In the rows, 128 means zero.
Known rows, with every step that occurs:
gere/solel/buvov/pagar/vike/pirome: [ 99 122 200 103  94 110 137 205 163 139 125  93 161 191 121 129 143 130
  96  83  83 119 147 130]
pagar/vike/pirome/belela: [144 120 142 129 126 136 106 130 153 149 158 139 175 155 132  54 110 138
  95 188  68 120 120 138]
belela/pagar/solel: [129  91  97  73 121 103  99  90 124 124 117  74 160 177 127  56 116  99
 106 103 116  92 131 139]
pagar/solel: [157 103 120 105 137 112 115 131 141 128 101 109 161 197 131  73 121 116
 102 122 139 117 149 134]
kono/vike/pirome/belela/pagar: [111  98  98  82 112 118 101  80 127 194 174 115 163 140 125  52 145 112
  98 167  19  86 165 138]
solel/buvov/pagar/vike/pirome/ponu: [118 166 158 153  78 136 165 158 151 121 171 114 167 169 108 128 136 128
 108 128  74 112 162 150]
kono/belela/pagar/vike/pirome: [111 122 127  65  85 122 110 103 120 147 170 102 169 137 136  56 128 105
 108 129  92 102  91 149]
pirome/ponu/pagar/vike: [146 145  97 144 108 127 161 134 141  81 126 180 156  14 110  76 117 121
 102 137  88 112 138 150]
belela/pagar: [103 100  95  98 110 119 103  87 108 137 128  95 160 103 132  76 123 109
 121 120  99  82 111 140]
ponu/pagar/vike/pirome: [104 125 156 113 110 135 111 164 147 125 178 140 141  47 110  86 136 130
 101 136  91 106 126 149]
gere/solel/buvov/pagar: [ 97 113 145 109 109 101 136 164 150 142  75 109 167 164 128 137 143 123
 107  80 106 109 185 129]
bimur/pirome/ponu/pagar/vike: [152 162 135 139 115 126 157 140 160  83 130 171 151  42 102  59 122 132
  79 104  60 118 147 159]
bimur/pagar/vike/pirome/belela: [142 112 150 118 114 141 144 111 165 157 170 159 170  79 128  50 111 145
  91 200  64 103 149 140]
solel/buvov: [138 104 119 145 134 127 130 149 130 138  97 117 169 146 137 130 144 117
 125 123 126 104 158 131]
kono/belela/pagar/solel/buvov: [139  95  75  64 119  95 121  81 126 137  91  81 183 205 140  80 138  78
 113  92 141 100 172 143]
pirome/solel/buvov: [123  98 126 143 146 116 109 132 136 153  82 109 159 182 132 130 150 121
 115 134 135  95 178 117]
buvov/pagar: [ 76 135 121 115  96 117 115 115 134 144 144 119 163 121 119 103 131 131
 116 125 104 106 147 149]
kono/vike/pirome: [130 112 151 106 114 129 129 162 130 186 163 128 144 151 124 104 167 128
 104 143  67 107 157 133]
kono/belela/pagar/vike/pirome/solel: [ 98 115 134  65  97 111  91  86 127 162 156  93 160 173 130  53 134 109
  98 142 100  92 116 135]
gere/solel: [152  99 141 107 131 111 124 161 138 142  61 134 156 138 142  90 123 127
  99 111 113 111 147 117]
vike/pirome/belela/pagar/solel/buvov: [137  90 107  95 136 117  85  77 145 160 142  68 175 234 128  65 121 101
 100 145  89  84 198 136]
solel/buvov/pagar: [ 80 126 121 131 102 117 127 134 137 140 128 105 170 146 121 142 147 121
 125 108 112 106 171 146]
solel/buvov/pagar/vike: [ 88 125 137 125  97 110 142 166 146 112 134 105 179 148 120 133 141 119
 118  97  95 125 120 148]
bimur/pirome/ponu/pagar/solel: [168 154 121 121 133 116 141 111 167 100 112 149 144 114  99  48 120 125
  73  97  98 109 218 157]
buvov/pagar/vike: [ 83 133 136 110  89 111 131 146 142 113 150 121 169 123 118  95 125 129
 110 115  87 127  92 151]
bimur/pagar/solel/buvov: [158  87 128 110 134 116 166 131 157 135  94 116 164 144 129 107 138 116
 105 118 142  98 205 135]
solel/buvov/pagar/vike/pirome: [ 81 135 178 123  88 127 127 176 152 137 177  90 165 177 115 135 149 128
 112 112  87 115 136 149]
ponu/pagar: [104 114 101 121 125 125 112 120 134 127 128 156 146  18 117  93 136 123
 113 133 118  95 162 147]
bimur/pirome/belela/kono/vike: [130 131 108 124 142  98 137 121 156 182 117 135 177 150 129  41 171 104
  78 134  61 128  97 151]

Rows:
[108 108 103 105 115 135  76  58 126 173 171 104 166 137 130  47 110 120
 107 179  66  76 155 140] -> vike/pirome/belela/pagar
[111 111  71  73 101 112 112  61 106 150 119 116 175 109 143  63 128  97
 121 124 116  92 128 148] -> kono/belela/pagar
[106 109 151  90  96 128 102 132 122 134 179  81 154 133 124  69 124 116
 109 124  73  93  75 142] -> belela/pagar/vike/pirome
[113 116 164 127 130 133  83 123 138 180 144 106 137 186 124  96 139 139
 102 167 121  88 171 120] -> vike/pirome/solel
[139 111 120 112 129 127 116 121 145 198 159 151 163 154 128  71 150 131
  95 187  40 110 182 133] -> kono/vike/pirome/belela
[143 139 131 120  85 138 140 110 123 116 174 104 155 125 119  61 112 117
 104 137  59  91 106 142] -> belela/pagar/vike/pirome/ponu
[116 108 167 142 136 134  94 143 142 177 125  93 146 210 126 132 155 129
 110 149 128  86 197 117] -> vike/pirome/solel/buvov
[ 77 136 183 117 116  97 117 154 171 129 122  89 164 213 108 115 151 135
  87  76  78 121 153 142] -> bimur/pirome/solel/buvov/pagar/vike
[ 90 134 147 130 103 125 115 133 165 148 175 114 184 180 118 102 130 131
 103 156  62 118 161 148] -> solel/buvov/pagar/vike/pirome/belela
[ 90 119 164 112 121 124  92 146 153 138 164 132 132  87 104  84 141 135
  91 149 100  97 148 136] -> ponu/pagar/vike/pirome/solel
[122  97  80  99 118 111 104  78 129 119 131 121 187 111 134  33 100 111
 105 154  53 105  87 141] -> pirome/belela/pagar/vike
[ 95 137 115 137 124 123 109 127 159 144 175 141 166  48 117  42 141 103
  90 177 104 112  70 160] -> ponu/pagar/vike/pirome/belela/kono
[133  81 100  89 129 102 112 110 128 123 100  61 168 201 129  93 133  89
 114  86 124  91 154 136] -> belela/pagar/solel/buvov
[156  89 140 123 140 111 137 180 141 142  45 120 165 163 144 126 140 119
 107  93 121 109 172 114] -> gere/solel/buvov
[126 114  68 128 136  99 145 115 137 181 115 143 180 121 136  56 167  94
  99 167  87 122  80 143] -> pirome/belela/kono/vike
[101 126 122  92 107 102 114 118 150 131 131  98 163 197 114  84 124 119
 103 110 124 116 160 149] -> buvov/pagar/solel
[ 95  94 160 106 115 116  92 131 133 146 149  58 153 194 121 105 145 111
 106 119  88  81 124 125] -> belela/pagar/vike/pirome/solel/buvov
[148 151 107  95  75 132 149  84 120 131 163 124 170 132 130  48 116 105
 103 145  78 100 120 150] -> kono/belela/pagar/vike/pirome/ponu
[123 123  76 152 139 116 118  91 137 159 110 131 185 120 142  50 133  99
 106 181 133 113  75 145] -> pirome/belela/kono
[ 91 103 159  87 106 118  82 116 129 148 165  72 145 169 119  67 129 120
  97 137  82  84  98 127] -> belela/pagar/vike/pirome/solel
[ 60 130 169 130 105 123  93 129 150 180 158  81 148 210 111 144 159 134
 110 136 115  86 211 132] -> vike/pirome/solel/buvov/pagar
[ 94 109 166 127 128 123 101 165 159 136 147 118 139 110 107 120 157 125
  99 132 108  95 174 132] -> ponu/pagar/vike/pirome/solel/buvov
[ 78 145 176 109  80 128 117 157 148 140 193 105 157 152 112  98 131 137
 104 131  80 117 108 151] -> buvov/pagar/vike/pirome
[127 106 104  96 136 109 108 124 148 114 115 134 147  94 112  72 129 113
  98 116 136 105 178 147] -> ponu/pagar/solel
[171 151 153 151 101 146 154 151 140 121 156 138 157 148 123  80 116 134
 100 159  82 114 122 137] -> pagar/vike/pirome/ponu
[127 113 166 137 151 114 105 139 156 152  85  99 154 211 124 113 153 132
  94 102 108 102 190 126] -> bimur/pirome/solel/buvov
[118 135 116 150 131 132 104 102 144 187 155 114 171 151 136  52 137 107
 100 196 124 104  89 145] -> vike/pirome/belela/kono
[173 158 135 153 123 134 151 116 144 125 110 146 157 142 122  70 120 137
  91 120  83 110 172 143] -> bimur/pirome/ponu
[125 107 182 136 130 126 110 172 150 150 132  93 154 214 124 122 150 129
 103 139 111 105 144 119] -> pagar/vike/pirome/solel/buvov
[ 64 139 185 108  92 118  95 140 155 153 180  95 148 188 106  95 137 141
  95 143  89 107 130 137] -> buvov/pagar/vike/pirome/solel
[ 73 119 146 123 108  99 122 148 154 126 117  98 169 183 114 131 148 124
 109 110 104 115 140 134] -> pirome/solel/buvov/pagar/vike
